Each row comes from the steps of one path. Every step used is in the known rows, and no mark comes twice. Write the path behind each row, first mark first.
Known rows:
vometu -> zukoz -> pera -> nosi -> vifuz: [-2.48  4.42  0.26 -1.71  4.56  2.17 -3.62 -2.26  0.52 -0.09  0.05 -4.79
 -2.03  0.83  3.43  0.50 -3.48  1.14 -1.70  0.48 -5.12]
vometu -> nosi: [-3.56  3.10 -3.27  0.39  1.21  1.17 -0.38 -0.85  2.58 -1.15  2.83 -4.80
 -0.48  1.94 -2.82  0.28 -3.11  5.24 -0.16 -4.36 -0.10]
zukoz -> pera: [-2.23  2.90 -2.59  0.89  0.39  1.36 -3.46 -1.44  1.43 -2.01  2.46 -5.84
  0.29  2.43  0.46 -0.87 -4.34  2.29  0.73 -1.93 -2.55]
zuke -> pera -> nosi: [-3.20  2.89 -2.04 -1.76  1.48  3.10 -3.05 -2.53  0.52 -4.25  2.93 -2.98
 -1.53  0.60  1.63 -1.68 -4.27  0.46 -1.63 -1.47 -1.75]
zuke -> vometu -> nosi -> zagiv -> zukoz -> vifuz: [ 3.33  3.72 -5.45  1.57  0.96  0.73 -4.83 -2.14  2.31  4.37 -0.46 -3.91
  2.62 -0.17 -2.08  5.77 -2.31  1.28 -3.12 -3.07  1.70]
zukoz -> vifuz: [-1.28  2.77 -2.05  1.45 -0.10  1.84 -2.95 -2.17  1.67 -1.44  2.02 -5.37
  0.85  0.65  0.07  0.36 -3.38  2.95 -0.24 -1.80 -1.41]
vometu -> nosi -> zagiv: [-1.21  2.05 -4.41  0.84  1.08  0.57 -2.62  0.04  3.46  2.61  2.92 -3.40
  0.09  1.97 -2.04  2.23 -2.16  4.42 -1.17 -5.20  0.46]
nosi -> zagiv -> zukoz -> pera -> zuke: [ 0.35  2.98 -7.42  1.45  1.09  3.68 -7.50  0.51  2.79  3.53  1.19 -3.32
 -0.91 -0.08  2.09 -0.18 -4.00 -0.82 -1.54 -1.32 -0.54]
zuke -> pera: [-2.73  2.25 -1.46 -0.08  0.28  1.46 -2.91 -1.21 -0.04 -4.02  3.61 -4.85
 -0.64  0.29 -0.99 -1.09 -5.26  1.61 -0.53 -2.99 -0.31]
vometu -> zukoz: [-1.61  4.12 -0.42 -0.02  2.11  2.78 -0.51 -1.76  1.05 -2.85  2.65 -6.21
 -1.23 -0.34 -1.28  1.09 -2.95  3.64 -0.84 -0.46 -2.74]
laza -> vometu -> nosi -> vifuz: [ 0.41  3.54 -1.37 -1.56  3.47 -0.44 -0.35 -0.22  1.97 -1.61  2.11 -3.72
 -0.56  1.32 -3.36  1.57 -2.87  4.64 -0.77 -6.13 -1.37]
pera -> zuke -> vifuz: [-4.54  2.87 -3.66 -0.22  4.62  2.62 -2.65  0.17  1.91 -4.53  3.29 -4.06
 -2.59 -0.26  0.65 -2.29 -3.35  1.47  0.34 -0.45 -0.47]
zagiv -> zuke -> vometu -> zukoz -> pera -> nosi: [ 0.28  6.57 -2.27 -0.27  4.70  5.57 -1.04 -4.57  1.11 -0.43  0.37 -2.41
 -0.98  0.20  1.51  1.08 -1.90  0.96 -1.77  1.74 -4.03]
pera -> zuke -> vometu -> zukoz -> vifuz: [ 0.79  5.63 -2.11  0.77  3.19  4.32 -3.11 -3.07 -0.12 -3.25  1.37 -4.46
 -1.45 -1.37 -0.28  2.19 -0.99  1.62 -2.65  3.34 -1.18]
zuke -> pera -> nosi -> vifuz: [-3.34  2.75 -0.82 -2.49  3.65  1.46 -3.53 -1.97 -0.18 -2.71  1.84 -3.70
 -1.57  0.64  1.90 -1.26 -4.46 -0.44 -2.10 -2.76 -1.20]
zuke -> vometu: [ 1.22  3.94 -2.70 -0.12  3.01  1.52 -0.75 -3.22  0.61 -5.49  3.39 -6.38
  1.67  1.53 -2.65  1.22 -1.97  1.21 -0.98 -1.73  0.17]
zukoz -> pera -> zuke: [-3.12  3.41 -4.69  1.14  1.58  3.40 -4.50 -0.39  1.79 -2.10  2.97 -4.23
 -1.90  1.89  1.31 -2.57 -3.55  1.70  0.32 -0.25 -1.71]
laza -> vometu -> zukoz: [ 2.64  4.73  0.37 -1.07  2.05  2.56  0.14 -1.56  1.21 -5.07  3.06 -4.25
 -1.32 -1.21 -2.25  1.85 -2.60  4.08 -1.04 -0.91 -4.81]
zagiv -> zukoz: [-0.28  3.70 -3.98  0.48  1.20  3.00 -2.15 -1.80  2.16 -1.10  1.93 -6.42
  0.86 -0.65 -1.63 -0.22 -4.29  1.09 -0.67 -2.92 -0.69]
pera -> nosi -> zagiv -> zuke -> vometu -> zukoz: [ 3.19  5.35 -3.24 -0.68  5.65  5.55 -0.93 -3.78  2.51  1.84  1.33 -0.97
 -0.51 -1.25  0.52  3.49  0.10  0.76 -3.47  0.32 -2.10]
pera -> nosi: [-1.86  3.55 -3.36 -1.39  2.91  3.35 -1.43 -2.98  2.51 -3.71  2.91 -3.98
 -0.64  1.42  0.98 -1.31 -2.19  2.02 -1.10 -1.10 -2.35]
zuke -> vometu -> zukoz -> pera -> nosi: [ 0.25  5.71 -1.22 -1.45  4.11  3.24 -2.76 -4.43  0.05 -4.01  1.00 -4.72
 -0.70  1.40  1.88  2.01 -1.98  0.74 -1.90  2.97 -4.46]

Which path is each row?
[ 2.41  4.21 -5.51  0.11  4.07  4.00 -3.55 -3.46  2.75  2.61  1.28 -0.60
  0.92  1.79  2.42  1.38 -1.30 -0.84 -1.77 -1.23 -1.89]
zukoz -> pera -> nosi -> zagiv -> zuke -> vometu
[-0.14  4.34 -3.30  0.44  3.17  5.28 -3.56 -1.88  3.23  5.18  0.59 -0.29
 -1.85 -0.35  3.66  1.18 -2.37  1.69 -1.53 -0.23 -4.99]
vometu -> zukoz -> pera -> nosi -> zagiv -> zuke
[ 1.67  5.22 -0.57 -2.37  2.21  3.58 -2.39 -2.83  1.34 -3.82  1.62 -2.16
 -2.16  0.34  2.15  1.00 -2.85  2.56 -1.21  1.33 -7.54]
laza -> vometu -> zukoz -> pera -> nosi
[-3.25  2.29 -4.57  1.22  3.82  1.65 -1.27  0.63  4.33  4.98  1.88 -0.78
 -0.67  0.24 -1.15  1.34 -3.27  4.04  0.25 -5.83  0.40]
vometu -> nosi -> zagiv -> zuke -> vifuz
[ 3.01  4.66  0.65 -0.13  0.68  2.34 -1.77 -2.18  0.98 -3.11  1.63 -3.46
 -0.57 -1.83 -0.83  2.74 -2.72  4.35 -1.16  0.24 -5.13]
laza -> vometu -> zukoz -> vifuz
[-0.40  3.18 -5.56  0.67  2.68  4.48 -4.16 -1.88  3.88  4.83  1.44  0.05
 -0.40  1.36  3.85 -0.41 -2.67  0.83 -0.75 -2.30 -3.00]
zukoz -> pera -> nosi -> zagiv -> zuke
[-1.02  1.76 -3.51 -1.35  1.64  2.30 -5.00 -1.68  1.30 -0.66  2.97 -1.51
 -0.99  0.29  2.56  0.59 -3.43 -0.33 -2.49 -2.18 -1.28]
zuke -> pera -> nosi -> zagiv
[ 1.77  3.11 -5.94 -0.82  2.79  3.70 -4.33 -2.06  3.50  2.13  1.21 -2.87
  0.48 -0.53  2.05  1.42 -2.55 -0.87 -2.47 -2.14 -1.48]
pera -> nosi -> zagiv -> zukoz
[-0.34  2.27 -4.69 -0.36  1.91  2.21 -5.64 -1.96  2.79  1.31  1.91 -2.26
  0.01  2.56  4.16  0.41 -2.77  0.42 -1.09 -1.26 -3.48]
zukoz -> pera -> nosi -> zagiv
[ 0.16  3.20 -5.57  0.03  3.62  5.01 -1.81 -2.04  4.43  3.42  2.36  0.13
 -0.51  0.05  1.85 -0.21 -1.53  1.21 -1.64 -2.97 -1.62]
pera -> nosi -> zagiv -> zuke
[-3.04  4.49 -2.58  0.66  2.26  4.18 -3.91 -0.53  0.92 -1.36  2.08 -4.57
 -3.38  0.14  1.40 -0.80 -3.31  2.55 -0.71  2.00 -3.39]
vometu -> zukoz -> pera -> zuke
[ 3.03  3.74 -6.01  0.47  2.55  1.10 -3.17 -1.60  2.47  2.81  1.13 -4.47
  2.00  0.60 -3.39  4.76 -2.14  1.20 -2.57 -4.28  1.94]
zuke -> vometu -> nosi -> zagiv -> zukoz
[-2.62  2.19 -4.02  1.40  0.55  2.49 -2.77  0.31  2.62  5.11  2.58 -0.06
 -1.04 -0.01 -1.88  1.10 -4.33  3.25 -1.31 -6.60  1.43]
vometu -> nosi -> zagiv -> zuke -> pera
[ 1.10  4.81 -3.54  0.94  3.58  3.98  1.00 -3.20  1.85 -2.23  2.86 -4.10
  1.39  0.54 -3.21  0.33 -2.02  1.57 -0.53 -2.71  0.65]
zagiv -> zuke -> vometu
[-1.83  4.16 -6.02  1.20  1.07  4.43 -5.68 -0.27  1.82 -0.05  1.31 -4.51
 -1.39  0.07  1.17 -2.13 -4.76 -0.01 -0.71 -0.44 -1.12]
zagiv -> zukoz -> pera -> zuke
[ 0.36  3.60 -3.43  1.52 -0.43  2.59 -3.86 -1.89  1.88  0.64  0.36 -5.68
  1.33 -1.20  0.09  0.50 -4.44  1.18 -0.98 -2.07 -1.08]
zagiv -> zukoz -> vifuz
[ 2.94  2.66 -4.14 -0.44  1.22  0.43 -1.91  0.13  3.52  0.45  3.26 -1.41
  0.02  1.07 -2.62  3.16 -1.80  5.01 -1.31 -5.57 -1.70]
laza -> vometu -> nosi -> zagiv
[ 0.82  2.41 -4.11 -0.20 -0.30  3.06 -7.94 -2.08  1.31  3.50 -0.20 -1.28
 -0.02 -2.02  3.88  1.81 -4.68 -1.83 -3.37 -1.59 -1.39]
zuke -> pera -> nosi -> zagiv -> zukoz -> vifuz
[-5.15  2.84 -3.79  0.39  3.40  2.06 -4.70  0.24  1.41 -2.96  2.50 -4.06
 -2.56  1.17  2.61 -2.73 -4.61  0.92  1.07  0.12 -1.86]
zukoz -> pera -> zuke -> vifuz
[ 4.03  4.04 -1.77 -2.03  2.57  2.88 -4.45 -1.95  2.26 -0.56  1.40 -0.76
 -1.78  0.16  3.39  3.05 -2.11  1.87 -2.20  0.57 -7.15]
laza -> vometu -> zukoz -> pera -> nosi -> zagiv
[ 0.69  2.64 -4.75  1.67  2.39  3.60 -1.71 -0.71  3.91  3.68  2.94 -2.05
  0.49 -0.17 -0.74  0.41 -2.36  2.29 -0.74 -4.48 -0.25]
nosi -> zagiv -> zuke
[-0.79  5.50 -6.90  0.73  2.28  3.14 -4.53 -1.45  1.27  0.20  0.59 -4.05
 -0.76  1.43 -1.64  0.66 -3.34  0.78 -1.80 -0.93  1.25]
zagiv -> zukoz -> pera -> zuke -> vometu -> nosi
[-3.45  3.62 -1.68 -1.36  4.38  3.52 -1.97 -2.01  1.04  0.83  1.33 -1.33
 -1.86 -0.64  1.55 -2.01 -4.44  0.06 -1.67 -3.88 -0.65]
zagiv -> zuke -> pera -> nosi -> vifuz
[-2.22  4.57 -1.12 -1.09  2.46  3.73 -3.08 -2.81  1.25 -1.94  1.12 -4.07
 -2.25  1.05  3.13  0.20 -3.17  2.23 -0.85  1.80 -5.84]
vometu -> zukoz -> pera -> nosi
[ 2.42  4.64 -2.49 -1.17  4.21  2.48 -4.78 -3.74  0.88 -0.04  0.95 -3.18
  0.01  1.00  2.80  4.28 -1.09 -0.29 -3.10  2.09 -4.08]
zuke -> vometu -> zukoz -> pera -> nosi -> zagiv
[ 1.08  5.16 -1.88 -0.53  2.03  4.06 -3.51 -0.36  1.07 -3.89  2.44 -2.62
 -3.56 -0.60  0.59  0.02 -3.03  3.02 -0.88  1.52 -5.21]
laza -> vometu -> zukoz -> pera -> zuke
[-1.02  4.23 -4.66 -0.55  1.52  3.77 -4.53 -2.66  2.21 -0.18  0.33 -4.19
 -0.16  0.90  3.21 -1.19 -4.73 -0.60 -0.91 -0.89 -3.39]
zagiv -> zukoz -> pera -> nosi
